Every row comes from one small tree of marks. Brackets hold a mark, then the marks that hang from it, in alphabetical order. Every link used is in the known rows. Which tree was each row made from?
Known rows
{Z G {N {K {V T}}}}: [-29.6   2.6  -9.2  -4.4   1.0  15.6 -52.2   0.4   8.1 -16.2 -18.7 -11.9
   7.4   9.6  -4.3  -8.4 -12.4  15.6 -40.8  25.4  20.2   2.8]
{V {K {Y C {N T}}}}: [  2.7  15.4  12.0  18.8  12.7  27.2  -1.6   8.6  26.7   5.7  -6.5 -30.8
  10.8   2.7 -18.6  -6.5  32.1 -14.5 -13.0  11.5  -3.2   2.4]
{S T}: [ -9.1 -23.3  17.2  -1.7  -7.8 -22.8  11.3   2.6  -3.6   8.0   5.0 -13.3
   8.2  14.1 -12.6  18.4  -6.7  -2.0  11.3 -14.5 -10.0   1.7]
{N {K Y} {T S}}: [ -3.4  15.8   4.9   5.2 -20.4 -10.6 -30.8  38.2  28.5 -27.2  -2.0 -19.7
  -8.5   2.9 -28.0  40.0  17.5  19.0 -27.7  -0.3  34.2  13.0]
{Y {N K}}: [  3.7  21.2  -8.5  12.8 -13.6   6.4  -0.2  -2.3  22.9  15.2  11.1   1.3
  11.6   7.9  -9.6   3.5  -5.8  32.4  -3.5   9.9  -0.4   3.7]
{Z {N {K Y} T}}: [ -6.4   6.8   1.4  17.8  -8.2  12.1 -24.7   5.8  21.5 -15.5   1.4 -28.3
  -3.9  12.5 -24.8   5.8  -2.1  38.3 -19.4   2.5  15.5   5.8]
{Z {N K}}: [-10.1  11.4  -8.9  11.9 -10.8  16.1  -9.4   5.0  15.8  -3.6  -5.9 -16.1
   1.8   6.8  -2.1   2.0 -11.8  29.0 -14.5  -6.8   4.3   6.4]
{V {K {Y C}} T}: [ -4.6  10.7  16.6   6.5  18.0  19.4  -9.4  11.7  14.7   9.2 -20.7 -22.0
  25.7 -18.4  -7.2 -16.1  27.3 -24.5  -9.2  24.6  -9.3   1.7]
{N {K V} {T S}}: [ -8.6  15.8   0.3   8.3 -29.1 -11.8 -25.1  42.8  22.5 -21.5  -5.1 -16.9
  -6.4   0.0 -24.6  37.1  17.0  15.8 -31.1   5.5  30.6  10.8]
{Z G {N {K Y} T}}: [-29.7   5.3  -1.5   2.9  -2.8  16.5 -57.4   0.2  14.7 -30.8 -11.1 -21.9
  -9.7  21.1 -25.5  -0.5  -4.7  20.2 -40.8  15.6  32.4   5.0]
{K V {Y N}}: [ 30.9 -21.4   8.6  -0.5  39.0  -7.7 -37.8  -8.2  15.2   8.2  27.1 -17.6
  28.1   2.6 -12.2   1.6  13.2  38.8 -22.4  49.3   2.7 -12.0]
{K V {Y {N T}}}: [ 27.2 -19.3  10.7   7.3  33.1  -8.3 -39.1  -7.3  14.7   1.9  27.8 -22.1
  21.0   5.7 -26.4   1.8  16.2  40.9 -22.5  48.6   8.5 -12.7]
{Y N}: [  6.3  10.0 -14.8  13.3   4.9   9.6   7.3 -16.9   8.3  17.0   9.6   1.5
  10.8   7.1  -8.2  -7.2  -6.2  22.3   0.4   9.7  -8.7  -6.9]
{V {K Y} T}: [ -2.7  -1.3  13.2  -0.1  25.9   6.7 -17.7   8.9  13.1   9.2 -24.5 -22.2
  25.4 -23.6  -8.6 -16.0  21.7 -13.5  -9.7  25.3  -7.2   1.5]
{Y {N T}}: [  1.6  13.8 -10.5  22.5  -3.0   7.5   5.2 -15.7   9.2   8.1  11.0  -5.1
   0.0  11.1 -27.7  -4.9  -0.9  24.7  -0.9   9.9  -1.6  -7.3]
{Z {N {K V} {T S}}}: [-13.6  11.4 -15.4  18.2 -12.8  10.0 -19.5  22.0  16.6 -16.3 -10.0 -28.6
  -3.9   5.5 -17.7  17.3  -0.2  29.8 -33.0  -2.8  16.2   2.4]
{N {K V {Y C}} T}: [  4.4  11.2  31.5  14.5 -20.5  -2.8 -34.8  27.2  31.3 -18.0  20.9 -22.1
   2.4  12.6 -32.7  20.7  26.1  22.7 -19.7  28.3  29.0   9.8]
{V {K {Y N}} {T S}}: [ -3.9   9.9 -12.9   2.1  28.2  10.0 -14.7  17.7  16.6   9.1 -32.3 -24.0
  28.4 -26.9  -6.6  -0.1  22.2 -11.8 -26.6  17.1  -6.2  -2.5]
{T S}: [ -6.2   8.9 -26.3  -6.6   1.2  -2.2   1.6  24.4  -0.7 -10.2 -18.9  -3.7
  -3.4  -8.2   9.0  27.4   4.6 -11.9 -23.0 -17.7   7.9  -2.3]
{V {K {Y C}} {T S}}: [ -8.2  16.1  -1.4   2.4  19.1  18.5  -9.4  29.7  13.7   2.0 -34.1 -25.4
  23.4 -24.0  -1.4   3.9  30.5 -33.4 -25.0  12.5  -3.1   1.3]
{Y C {K V} N}: [ -9.2  35.8  11.1  31.4  -8.0  50.3   4.2   9.3  28.1  20.5  12.4  -6.6
  14.6   8.0  -4.8  -3.1  11.6   2.5 -12.1  19.8  12.5 -14.8]

Write each row's tree
[ 12.2   6.8  24.8  -0.3  -8.3  -0.2 -31.0  25.7  30.0  -4.9  18.8 -13.3
  17.4   6.7  -3.9  18.1  17.9  19.1 -19.1  28.7  18.8  10.0]  {N {K V {Y C}}}
[-32.6   9.3 -12.6  -4.6  -4.8  20.7 -41.5  -0.2  10.7 -19.6 -18.7  -9.6
  -3.9  15.5  -3.2  -5.8 -15.5  10.4 -36.0   7.7  20.8   6.1]  {Z G {N K}}
[  7.1  -0.1  26.9   7.2 -12.7 -14.8 -43.8  24.5  29.8 -18.5  16.5 -21.7
   1.6   5.9 -34.5  21.2  20.3  34.3 -21.4  29.4  30.6  10.5]  {N {K V Y} T}
[  5.8  16.5  20.8   0.4 -17.6   4.8 -18.9  21.7  30.1  -6.1  14.1  -8.0
   7.8   9.1  -3.4  18.0  12.6  12.6  -9.8  11.6  17.5  14.2]  {N {K {Y C}}}
[ -5.5  40.8 -14.7  34.1 -17.5  30.3  23.6   2.8  12.1   4.4   8.5  -9.1
  -0.8  20.1 -19.2   8.5  11.9  -4.4  -9.5  -1.6   0.2  -8.9]  {Y C {N {T S}}}
[-12.6  36.9  10.8  31.1  -6.1  47.8   2.5   8.0  24.2  23.9   6.8  -5.2
  22.8  -0.2  -5.3  -8.3   9.2   2.9 -10.2  29.4   9.7 -15.5]  {Y C {K {V T}} N}
[-16.0   5.0   8.9   2.7   4.0  14.5 -21.1  26.6  12.0   2.6 -15.0  -5.5
  12.0 -22.5   1.8   7.7   5.7  -0.7 -20.9  14.8  23.2  -9.2]  {Y {K {V {T S}}}}
[-27.9   2.2  -8.8  -4.6   0.6  17.2 -50.4   2.2  10.9 -18.7 -15.1 -13.6
   2.3  14.1  -3.7  -5.3 -10.3  15.2 -42.3  19.3  22.3   4.5]  {Z G {N {K V}}}
[ 22.8 -12.1  23.9   0.4  25.8   3.7 -30.3   7.1  11.9  -3.2  24.8 -19.2
  21.8   7.5  -3.5   5.0  25.5   7.0 -20.2  40.8   8.1  -7.4]  {K V {Y C}}
[ 27.3  -5.5  13.3   9.7  28.3  10.0 -25.6  -3.6  17.4   9.0  32.3 -19.0
  28.7  12.1  -9.7   0.9  20.3  22.4 -20.5  47.0   1.7 -12.9]  {K V {Y C N}}
[-15.1  25.4  -3.5   9.7 -37.9  -6.0 -12.1  39.1  21.6 -22.4 -10.6 -12.0
 -15.0   2.6 -23.7  36.5  10.3   9.3 -21.6 -12.2  29.3  14.1]  {N K {T S}}
[ 14.2  -4.6  21.3  -6.9  -1.4 -12.8 -40.5  22.1  28.4  -5.8  15.2 -12.9
  16.7   0.4  -6.5  18.5  12.9  30.1 -20.3  30.7  19.3  10.6]  {N {K V Y}}
[-18.4  15.1 -13.9   0.9  10.1  10.1   0.1  27.2   6.4   6.0 -46.5 -16.2
  17.0 -31.1   1.5   0.0  17.8 -32.2 -20.2   1.6  -7.0   1.8]  {V K {T S}}
[-32.6   5.6  -5.3   5.9  -8.1  16.1 -52.4   3.6  11.2 -27.3 -13.5 -19.7
  -8.6  17.9 -23.0  -1.8  -5.9  16.9 -43.2  19.8  29.8   3.8]  {Z G {N {K V} T}}
[  0.5   3.2   5.3   6.0  28.0  11.8 -15.3   1.0  16.6  17.2 -20.0 -21.7
  30.5 -21.4 -13.3 -18.9  18.6  -2.8 -10.7  30.3 -11.8  -1.0]  {V {K {Y N}} T}
[ 19.2 -11.2  23.1  -0.6  28.0   0.3 -34.7   4.8   5.9   1.1  17.5 -15.7
  33.3  -3.6  -5.0  -2.9  20.7   7.7 -16.8  52.4   2.9 -10.4]  {K {V T} {Y C}}
[-37.7  11.7  -7.6   6.0 -13.4  19.2 -43.9   1.4  11.4 -28.1 -17.1 -16.9
 -14.0  19.7 -22.8  -3.5 -10.2  13.0 -36.7   6.9  28.5   6.3]  {Z G {N K T}}
[ -1.2  15.6   9.7  12.8  20.7  22.6  -6.5   4.3  18.3  17.7 -16.1 -21.8
  31.1 -14.7 -11.0 -18.6  24.9 -13.8  -8.3  28.7 -12.8  -0.8]  {V {K {Y C N}} T}
[  4.4   4.4   8.4  12.3  19.8  15.7 -10.2   6.1  24.7   5.9  -9.2 -30.0
   9.7  -3.9 -21.3  -5.2  26.8  -3.1 -14.6  13.0  -2.6   3.0]  {V {K {Y {N T}}}}
[-37.7   5.9 -26.5   3.9   5.5  20.8 -35.8  -0.9  -4.5 -31.7 -26.8 -18.7
 -17.3  14.3 -17.5   0.2  -8.2  -2.8 -44.8  -1.8  23.4  -6.6]  {Z G {N {T S}}}
[ 25.0 -16.5   2.1   5.3  33.7  -8.2 -39.2   1.5  14.1  -2.3  21.6 -23.8
  20.2   2.7 -23.1  12.0  16.9  35.9 -30.8  42.5  10.4 -13.1]  {K V {Y {N {T S}}}}
[ -7.0   4.6  -5.4  -4.3  25.5   6.0 -17.6  26.4  12.4   1.3 -37.5 -25.3
  23.7 -30.8  -2.8   2.9  24.0 -22.6 -26.4  13.5  -2.2   0.9]  {V {K Y} {T S}}
[  0.1  21.4 -14.3  19.0 -15.1   0.2 -10.1  13.0  24.2   2.3   6.2 -11.2
   5.5   6.2 -25.6  19.9   5.0  33.0 -21.8  13.6  11.7   0.3]  {Y {N {K V} {T S}}}
[  1.4  37.8   1.3  25.0 -20.9  26.3   6.5   5.2  25.2  19.5  18.6  -1.3
  23.2  14.3  -6.9  -0.2   8.1  14.2  -5.7  26.4  -2.8  -0.1]  {Y C {N {K {V T}}}}
[ -1.5   4.5  -2.8   8.5   0.2  13.9 -21.1   4.6  20.2  -5.8   0.9 -22.0
   6.0   7.3  -4.5   3.9  -6.4  36.0 -19.3   2.0   7.9   6.2]  {Z {N {K Y}}}
[ -7.9  51.7  -9.1  33.5 -36.3  29.2  15.8  17.4  27.4   2.3   9.9  -9.2
   0.3  21.0 -21.2  18.4  13.3   5.5 -13.1  -0.9   9.3   1.5]  {Y C {N K {T S}}}
[-19.6  -4.8  -3.1  -7.9  11.8  13.9 -63.5   1.8  14.6 -20.9  -8.4 -19.0
   6.6  14.8  -6.7  -1.8  -6.3  21.5 -46.4  28.3  26.1   3.1]  {Z G {N {K V Y}}}
[ 16.7  -2.2  -3.8   8.0  21.0  -0.6 -21.4  -3.7  14.6  -3.2  13.5 -16.3
   7.6   6.1 -21.7  11.3   9.3  27.1 -17.1  17.9   8.6  -7.9]  {K {Y {N {T S}}}}
[ 16.2  -7.3  10.2  -3.0  28.4   0.1 -34.3  17.3   5.6  -3.9   9.6 -17.7
  31.5  -7.8  -1.2  10.3  23.0   2.2 -29.5  44.2   6.9 -11.6]  {K {V {T S}} {Y C}}
